Each row was made from one small tree. The marks that hang from a mark follow it in brackets, in the order of their numbers. Every link used is in the known rows. Write each row's tree.
Known rows:
Q_505{Q_594{Q_614{Q_477}}}: [ 23   5  -4  -6 -10  12  -3  -5  -2   0  -2   2  27 -16  27]
Q_150{Q_477}: [ 26 -29   4 -13  -4   3  20 -15   2  -4 -13   6  14  -7  32]
Q_594{Q_250 Q_505 Q_614{Q_477{Q_122 Q_150 Q_603}}}: [ 24   2   7   1  -3  22   0 -23  10 -10  -4  12  22 -12  42]
Q_477{Q_122{Q_243{Q_308}} Q_150 Q_603}: [ 22  33  -5 -23 -19  36   3  -7  36  13  -3   2  25 -14  37]
Q_505{Q_594{Q_250 Q_614{Q_477{Q_122 Q_150 Q_603}}}}: [ 30  17 -11  -5 -18  20  -1 -13  15  -1   5   0  21 -20  29]
Q_594{Q_250}: [ 35 -28  20  -1 -17  -8  11 -15   2  -3   2   5  10 -17  30]
Q_505{Q_594{Q_250 Q_614}}: [ 36   2   7   0 -21  -4  -4  -5  -7  -5   2   2  10 -22  22]
Q_505{Q_594{Q_250 Q_614{Q_477}}}: [ 30   5   5   2 -14   2  -3  -8  -6  -5   3   6  16 -20  30]
Q_594{Q_250 Q_505 Q_614{Q_477}}: [ 23 -10  24   9   1   2  -3 -18 -13 -13  -6  19  17 -11  44]
Q_614{Q_477{Q_122 Q_150 Q_603} Q_594{Q_250 Q_505}}: [ 18  -8   3  -6   1  17  14 -26  24 -16  36  10  29 -12  46]
Q_614{Q_477{Q_122{Q_243} Q_603} Q_594}: [ 15  11  -2 -26   3  31  13 -13  29  -8  31  18  20 -11  44]
Q_477{Q_122 Q_150}: [ 33 -25   2 -15 -24  19  12  -9  18  10  -3  -6  21 -11  26]
Q_477{Q_122{Q_243} Q_150 Q_603}: [ 25   1  -5 -28 -15  27  10 -10  36   8   4   2  24  -8  35]
Q_594{Q_614{Q_477}}: [ 24  -4  10  -2  -6  20  -4  -9  -1   4 -14   9  17 -14  35]
Q_594{Q_250 Q_505 Q_614{Q_477{Q_150 Q_603}}}: [ 20  -1  10   7   2  12  -5 -23   6  -9  -2  11  29 -11  46]
Q_150{Q_477{Q_122 Q_603}}: [ 28 -16 -11 -25  -3  23  26 -21  21  -8 -14   8  12 -10  26]

Write each row's tree:
[ 11 -23  13  -5   9   5  11 -18   2 -16  27  13  35  -8  45]
Q_614{Q_477 Q_594{Q_505}}
[ 22 -10  21  12  -4   4  -6 -17  -7  -7  -3  11  23  -9  47]
Q_594{Q_250 Q_505 Q_614{Q_477{Q_150}}}
[ 14  -4  -6 -10   1  23   8 -19  31   1  30   0  38 -12  42]
Q_614{Q_477{Q_150 Q_603} Q_594}
[ 27  15  -4  -2  -9   9  -2 -14   6  -6   4   5  21 -21  29]
Q_505{Q_594{Q_250 Q_614{Q_477{Q_603}}}}
[ 14   4  11 -15   8  13  15 -21  19 -24  37  26  20  -9  52]
Q_614{Q_477{Q_122{Q_243} Q_603} Q_594{Q_250 Q_505}}
[ 21  25  -6 -26  -4  30  17 -12  22  -2 -15  16   9 -11  38]
Q_150{Q_477{Q_122{Q_243{Q_308}} Q_603}}
[ 20  11   7 -17  -1  20  13 -16  27 -13  36  22  10 -14  46]
Q_614{Q_477{Q_122{Q_243} Q_603} Q_594{Q_250}}
[ 19  -2  -6 -19   1  31  16 -19  28  -8  25  10  22 -16  35]
Q_614{Q_477{Q_122 Q_603} Q_594}
[ 28  21   3  -7 -22  13  -5  -1   5   1   8   8  13 -14  38]
Q_505{Q_594{Q_250 Q_614{Q_477{Q_122{Q_243} Q_150}}}}
[ 24  57  -3  -9 -15  25  -7  -5  10  -2   0  14  12 -23  37]
Q_505{Q_594{Q_250 Q_614{Q_477{Q_122{Q_243{Q_308}} Q_603}}}}
[ 18  -9   6  -9   6  14  18 -28  17 -24  32  19  22 -14  43]
Q_614{Q_477{Q_122 Q_603} Q_594{Q_250 Q_505}}
[ 27   8  -7 -11 -15  21   0  -5   1  -1  -4   3  20 -17  24]
Q_505{Q_594{Q_614{Q_477{Q_122}}}}
[ 29 -13 -11 -21 -17  29  14 -17  34   7  -2  -7  27 -14  25]
Q_477{Q_122 Q_150 Q_603}
[ 20 -19  14  -1  -6   9  12 -19  10 -14  33  11  23 -10  48]
Q_614{Q_477{Q_122 Q_150} Q_594{Q_250 Q_505}}
